What can hang from each mark:
K751: K511
K472: K511
K195: K409
K409: K193 K210 K369 K404 K472 K751
K369: K511
K210: K409 K511
K511: K193 K195 K369 K404 K472 K751
K193: K511

Each row was made from one small tree. The marks that hang from a mark follow it in brackets, in the order of their numbers. Every link used is in the known rows. Write each row's tree.
Known rows:
K511{K193 K195 K404}: 27 -42 -3 -33 35 -11 10 24 -22 12 16 -61 -17 -22 -19 -22 58 4 -2 14 25 5
 19 5 -11 -28 0 -20 -17 12 33 11 -16 30 13 -30 -21 9 18 3 -9 4 -10 5 5
 -13 -17 -4 17 14 -1 -4
K210{K409 K511}: -1 34 14 3 -16 -14 -38 15 4 -15 -5 -6 -8 14 -6 -2 7 24 0 -15 18 -1 -25
 -15 5 -1 26 22 -30 -2 8 28 1 29 21 18 -48 0 -4 -10 7 3 9 6 10 -11 -12
 25 32 5 -7 20
K210{K511{K751}}: 0 17 -9 -21 5 -23 -18 8 -2 -5 3 -8 -24 20 4 -6 22 27 -21 0 24 -2 -1 -11
 0 -13 12 10 -5 -10 -2 31 10 25 8 19 -28 0 0 3 -7 2 10 12 -12 4 -18 5 3
 2 6 19
K195{K409{K193 K210{K511{K472}} K404 K751}}: -4 31 38 -30 6 11 -53 29 -34 4 -9 3 -25 3 18 7 27 -8 -10 -6 21 -6 -37
 -24 17 -9 54 4 17 -11 -16 46 -3 32 26 -20 -1 0 -6 -25 38 44 3 -9 0 44
 -24 -11 19 -17 -50 32
K409{K193 K210 K404 K472 K751}: -4 1 43 -41 -2 32 -17 48 -52 30 -11 15 -26 -28 27 26 38 -17 -20 -12 18
 18 -19 -24 32 3 57 -32 -2 2 -12 14 -4 21 56 -37 29 -14 -25 -7 53 49 -17
 -13 -10 70 9 -26 -4 -28 -69 46
K409{K193{K511} K210 K369 K404 K472 K751}: -4 -3 50 -42 -17 38 -19 41 -71 42 -16 35 -31 -18 36 43 41 -5 -42 -7 30 7
 -6 -30 32 8 76 -29 -9 -2 13 10 10 19 68 -25 10 -22 -46 11 38 79 -19 -19
 -24 74 2 -32 -28 -63 -92 56
K751{K511{K193 K195{K409} K369 K472}}: 21 -14 -5 -9 34 -25 -16 -15 -36 -6 0 -55 -44 -5 -11 -3 62 18 -2 1 -4 -1
 23 2 -14 -23 14 -36 11 13 9 18 -13 27 12 1 -36 34 12 9 17 8 22 3 -12
 -20 -2 19 56 26 -4 0
K409{K193 K210 K404 K751}: -5 7 27 -31 3 29 -22 33 -34 29 2 16 -18 -24 22 16 28 -4 -21 -7 10 2 -11
 -27 34 0 51 -21 8 11 -1 14 -1 6 38 -23 35 -17 -15 -9 18 42 -19 -14 -6
 56 -7 -20 -10 -34 -57 40
K369{K511{K195 K472 K751}}: 21 -42 -10 -48 25 -23 -14 5 -40 -22 3 -54 -34 11 -10 -15 46 21 -5 11 32
 8 23 -18 -14 -28 0 -19 -4 10 5 9 16 48 14 -6 -37 19 -16 17 1 0 9 -5 -18
 5 -19 6 40 39 -1 6
K195{K409}: 3 19 22 6 1 -6 -22 -9 1 -14 -11 1 2 13 11 -5 -13 -12 5 -2 -6 2 -23 3 6
 -6 4 12 19 -11 -18 23 -4 -3 -17 -9 -4 8 7 -17 12 13 9 -3 4 0 -8 -10 14
 5 -7 -8
K369{K511{K472}}: 9 -22 1 -22 5 1 -17 1 -18 -19 -2 -31 -12 -5 -17 -3 25 2 9 2 23 -2 8 -9
 -18 -12 2 -4 -10 -2 11 -8 13 37 22 8 -13 20 -18 12 12 -3 19 -1 -16 10
 -13 5 30 30 -9 5
K193{K511{K404 K472}}: 5 -30 -14 -34 4 -2 0 14 -13 -1 10 -30 7 12 0 1 15 9 -2 21 28 -4 27 -1
 -15 -2 10 -1 -19 -14 22 9 14 37 9 -22 -56 -7 -18 13 -10 21 8 -3 0 -2
 -13 -24 -4 -2 2 0
K409{K369 K472{K511{K193 K195 K404}}}: 25 -12 25 -34 14 1 -3 35 -66 29 -10 -17 -18 -18 3 18 41 10 -16 -2 37 9
 -1 2 -5 2 24 -14 -16 -6 25 -10 -3 35 51 -10 -9 -5 -11 17 37 40 2 -2 -1
 -7 -8 -2 -19 -10 -29 25
K210{K409{K193{K511{K195}} K472}}: 11 -4 30 -5 -16 4 -16 25 -27 1 -11 -27 -13 9 16 6 21 -7 2 -17 1 21 2 -2
 16 -2 30 -18 -38 -2 11 13 11 21 39 -13 -47 -7 -17 10 15 17 -13 -12 -7 5
 12 -9 42 2 -29 7
K369{K511{K193 K195{K409} K404 K472}}: 32 -45 14 -46 34 -12 -22 15 -34 -18 4 -77 -25 -15 -27 -24 65 -1 11 10 38
 4 7 -3 -22 -38 6 -12 -9 0 23 15 -2 58 23 -20 -34 30 1 2 13 9 15 0 -9 -1
 -31 -4 52 45 -15 -3
K511{K195 K404}: 20 -27 -6 -35 36 -8 11 9 -21 2 13 -40 -10 -15 -7 -15 27 20 -7 13 20 10 9
 -9 -2 -14 -9 2 -8 11 10 11 -14 27 -1 -33 -27 -5 5 -10 -6 6 -15 1 22 -5
 -18 -3 2 9 2 5
K472{K511{K195 K369 K404 K751}}: 34 -6 -17 -42 36 -18 -3 23 -32 14 17 -29 -3 0 7 9 29 59 -42 15 24 15 16
 -1 12 -8 5 -6 6 7 3 16 15 23 14 0 -28 -12 -3 14 -17 27 2 5 16 -29 -31
 -9 -16 0 12 19
K195{K409{K472 K751{K511}}}: 1 33 30 -8 4 -12 -23 2 -30 -19 -17 -2 -23 7 30 15 2 -5 14 -10 -16 19 -18
 -16 20 -6 11 -7 18 -3 -36 19 -5 9 0 -23 -4 8 -8 -19 35 17 12 -12 -8 29
 13 -15 13 2 -24 14
K210{K409}: 1 11 9 11 -15 -5 -21 9 0 -10 -3 -5 5 8 -2 -3 -11 13 9 -11 8 10 -18 -7 11
 -1 13 4 -17 4 0 6 -3 8 3 5 -35 -1 -5 -7 3 4 0 -8 12 -12 6 16 27 3 -4 6
K210{K409{K193{K511{K195 K751}} K369 K404}}: 14 -1 18 -15 2 1 -33 14 -43 17 -1 -17 -19 5 17 2 28 26 -23 -4 34 19 -6
 -18 32 -8 44 -19 -25 14 31 21 13 28 35 6 -38 -11 -20 9 -23 38 -13 -17
 -8 22 -6 -1 5 -34 -44 36
K511{K193 K195{K409} K369 K404 K472 K751}: 43 -62 -19 -53 54 -29 -10 29 -42 0 17 -88 -33 1 -21 -31 81 38 -32 32 58
 16 11 10 -16 -62 18 -40 13 0 7 41 -7 63 -3 -12 -84 33 14 7 -3 33 7 -2
 -8 -32 -29 -3 48 19 13 1
K409{K193 K210 K369 K404 K472 K751}: -3 2 50 -38 -4 38 -20 42 -73 43 -16 30 -36 -33 25 33 39 -2 -34 -15 38 11
 -25 -31 31 0 72 -31 0 2 -2 3 -5 22 64 -17 27 -17 -32 -3 51 71 -20 -19
 -18 74 6 -13 -22 -53 -84 62
K193{K511{K369}}: 9 -15 -5 2 -13 3 5 -2 4 5 4 7 10 8 3 20 6 18 -33 14 -9 -4 25 7 5 1 13 -8
 -6 2 12 12 22 -8 10 12 -31 1 -18 26 -24 22 3 6 -10 -11 -11 -17 -3 -18
 -10 -4
K195{K409{K751{K511{K404}}}}: 4 36 15 -10 19 -12 -24 -5 -15 -18 -1 -13 -15 0 21 4 -2 15 12 -6 -8 11
 -12 -19 20 -14 5 4 23 3 -20 22 -6 8 -15 -20 -7 2 3 -25 2 16 11 -10 2 20
 -5 -16 2 -3 -12 13
K511{K193 K195{K409{K472}} K369 K404 K751}: 46 -44 2 -45 45 -24 1 30 -35 5 9 -67 -32 -12 -6 -19 75 31 -42 22 41 33 1
 12 5 -56 16 -39 11 -1 0 44 -7 40 4 -14 -56 24 13 5 0 35 -1 6 -10 -18
 -20 -16 32 10 -3 3

Which tree is each row?
9 -15 -16 -36 5 -16 5 10 -3 1 12 -23 1 16 16 0 12 26 -23 20 23 11 32 -4
 11 -13 4 -1 -8 -13 14 22 23 18 -5 -11 -46 -17 -15 16 -38 22 0 0 -12 6
 -15 -36 -22 -11 7 6 -> K193{K511{K404 K751}}
30 -21 37 -34 24 24 -4 17 -57 15 -9 -38 -42 -40 1 6 61 3 -20 -18 37 21 0
 -10 5 -23 25 -22 -25 -3 28 -8 6 40 62 6 3 1 -19 13 23 30 -9 -4 -27 37
 -8 -7 12 0 -50 36 -> K409{K193 K369{K511{K195 K404}} K472}
15 14 27 -1 8 15 -33 0 -9 6 -5 -8 2 -1 21 8 15 -11 -21 5 0 13 -15 7 25
 -6 29 -8 11 -6 6 37 12 8 14 -2 2 5 -7 -4 -12 33 2 -1 -6 28 -14 -32 4
 -24 -41 9 -> K195{K409{K193{K511{K369}} K404}}
1 13 34 -23 1 -2 -37 14 -23 5 -11 3 -23 3 -7 0 26 5 -19 -3 41 -22 -25 -7
 -11 -14 45 19 9 -30 5 30 -13 29 14 3 -31 4 7 -13 44 52 15 3 -3 -2 -31 8
 22 -9 -26 17 -> K195{K409{K210{K511{K193 K404 K472}} K369}}
16 -50 -25 -58 23 -29 4 17 -35 -3 14 -53 -15 28 8 -12 37 29 -16 28 39 7
 41 -10 -10 -20 7 -12 -13 -4 16 25 16 50 0 -34 -80 -6 -16 18 -19 20 -1
 -8 -1 -7 -20 -24 5 4 9 3 -> K193{K511{K195 K404 K472 K751}}
26 -56 -7 -47 22 -26 -14 13 -42 -13 4 -71 -39 3 -20 -22 72 9 -1 10 36 3
 28 -6 -20 -40 6 -34 -10 10 21 8 13 51 26 -1 -32 31 -7 27 -1 -2 12 -3
 -32 -3 -18 3 51 45 -7 1 -> K369{K511{K193 K195 K472 K751}}
15 11 28 -19 1 -15 -25 20 -34 13 -12 -9 -3 12 9 11 22 -8 -5 -2 -10 -14 3
 8 0 9 22 2 8 -3 7 14 0 -1 23 -22 8 -4 12 9 31 25 5 -1 10 -32 -25 -5 18
 14 -16 -8 -> K472{K511{K193 K195{K409{K210}}}}
19 17 20 -24 40 -11 -8 -13 -45 1 -6 -44 -45 -21 18 2 38 19 0 -14 2 20 9
 -16 13 -12 7 -9 0 0 7 15 -15 29 18 -17 -12 -2 6 -14 18 17 4 -2 -6 20 -1
 -1 14 7 -21 25 -> K751{K511{K195{K409{K193 K369 K472}} K404}}
20 -30 11 -38 25 5 -29 -2 -63 5 -4 -20 -28 -22 -14 3 47 18 -16 11 52 6
 -8 -24 -5 -6 22 -12 -6 20 30 -1 -1 54 37 -1 -4 18 -26 5 9 28 3 -9 -1 37
 -20 17 -3 -7 -51 38 -> K409{K369{K511{K195 K472}} K404}
20 31 37 -18 11 16 -25 35 -34 6 -7 -16 -5 -7 28 21 14 4 -8 -11 5 21 -28
 0 25 -13 31 -12 12 -12 -23 22 11 14 28 -11 4 -3 -8 -8 25 41 5 -11 -3 18
 -8 -34 3 -10 -30 21 -> K195{K409{K193 K472{K511{K369 K404}} K751}}
17 19 56 -22 9 24 -44 18 -57 3 -20 -4 -29 -21 23 15 30 -12 -7 -12 26 25
 -43 -20 30 -18 41 -18 10 2 -7 20 6 31 42 -7 24 14 -24 -13 26 47 2 -19
 -22 70 -5 -25 -4 -24 -77 41 -> K195{K409{K193 K369{K511} K404 K472 K751}}
4 25 1 -16 28 10 -3 11 -23 9 11 -34 -33 -26 21 7 31 23 9 -19 -7 10 19
 -21 27 -19 15 -23 -3 13 7 1 3 11 23 -3 17 -11 -2 -6 -19 4 -3 -12 -20 37
 3 -17 -7 -11 -17 31 -> K409{K193 K751{K511{K404}}}
26 -17 37 -44 23 27 -7 35 -72 13 -5 -32 -47 -36 9 14 61 14 -16 -16 35 21
 -2 -28 16 -32 33 -32 -19 13 14 -10 10 40 61 -6 7 2 -29 9 13 39 -17 -19
 -29 52 -8 -15 1 -13 -61 45 -> K409{K193 K369{K511{K195 K404}} K472 K751}
-1 20 43 -14 -2 8 -37 -4 -28 13 -16 37 -7 -2 13 12 -2 -3 -26 1 22 -4 -37
 -13 18 7 39 15 26 -12 -7 26 -16 4 3 -12 7 -4 -5 -22 37 55 2 -5 9 26 -16
 -1 -6 -31 -49 25 -> K195{K409{K210 K369 K404}}
9 12 39 -4 -5 22 -31 25 -44 18 -13 -7 -17 -19 12 10 25 5 -6 -21 40 29
 -38 -10 27 0 46 -21 -27 1 16 7 -6 36 50 7 -15 -4 -20 -8 23 34 -8 -14 -4
 35 15 7 8 -28 -54 45 -> K210{K409{K193 K369 K404 K472}}
7 36 64 -22 -3 23 -43 22 -55 28 -28 26 -15 -10 32 31 14 -17 -25 -18 20 9
 -40 -5 25 16 56 3 15 -26 -8 22 -1 14 47 -12 26 -14 -12 -10 63 66 4 -7
 -2 34 -11 -17 -5 -28 -65 36 -> K195{K409{K193 K210 K369 K404 K472{K511}}}
16 -10 33 -26 6 -7 -23 -8 -21 -19 -11 -14 -18 -1 -3 0 22 -2 -9 -4 -5 -1
 0 -18 3 -11 7 10 5 5 -6 16 4 8 12 -14 -1 11 -8 -2 24 12 0 3 -2 6 -26 0
 43 31 -28 -1 -> K369{K511{K195{K409{K210}}}}
28 13 0 -21 20 -25 -22 9 -33 4 1 -12 -5 24 17 14 13 40 -37 9 1 11 1 2 16
 -4 9 -4 23 4 -16 25 18 5 4 4 -19 0 -1 10 -1 29 7 1 10 -33 -27 -4 3 2 3
 6 -> K472{K511{K195{K409} K369 K751}}
12 -32 -33 -23 18 -15 -3 13 -20 -2 11 -29 -17 13 -10 -6 32 42 -34 20 42
 8 11 3 -11 -28 15 -35 15 -3 -12 15 13 35 -2 24 -58 19 -9 18 -6 19 13 -1
 -15 -17 -5 9 19 1 19 13 -> K511{K369 K472 K751}
7 13 32 -13 -4 16 -33 43 -39 5 -5 -18 -14 -13 21 9 22 2 7 -17 23 35 -35
 -20 34 -4 42 -28 -22 14 -3 14 -2 36 42 -17 -12 -2 -23 -13 18 24 -13 -22
 -1 46 18 -9 14 -18 -50 40 -> K210{K409{K193 K404 K472 K751}}
-1 2 19 -40 7 -3 -27 14 -27 13 -5 15 -21 -8 0 9 35 8 -33 6 22 -9 -12 -27
 6 14 36 16 -3 5 7 36 -13 28 33 -25 -5 -9 -6 -13 37 30 -7 13 19 25 -27
 10 6 -7 -40 34 -> K409{K210{K511{K195}} K404}
24 -32 0 -31 35 -7 -27 12 -53 -7 6 -29 -19 4 -7 0 39 23 -21 26 26 11 -18
 -16 -5 -24 27 -27 23 26 -18 32 -10 44 4 -26 -48 31 -9 -11 18 35 0 -15
 20 1 -19 8 32 -2 -22 16 -> K511{K195{K409{K404 K751}} K369 K472}
26 -1 -12 -25 19 -21 -8 14 -34 12 8 -12 -6 13 10 16 22 47 -41 10 5 9 16
 0 9 0 8 -11 10 11 -3 12 22 6 16 9 -17 -7 -5 22 -10 20 3 4 7 -32 -23 0
 -6 -1 8 12 -> K472{K511{K195 K369 K751}}
34 -61 -12 -64 40 -25 -10 23 -41 -12 14 -88 -37 -11 -22 -29 80 24 -5 16
 56 10 29 -9 -18 -47 2 -27 -15 5 28 11 9 66 24 -12 -44 25 -5 19 -8 4 11
 0 -24 0 -27 -5 40 41 -1 7 -> K369{K511{K193 K195 K404 K472 K751}}
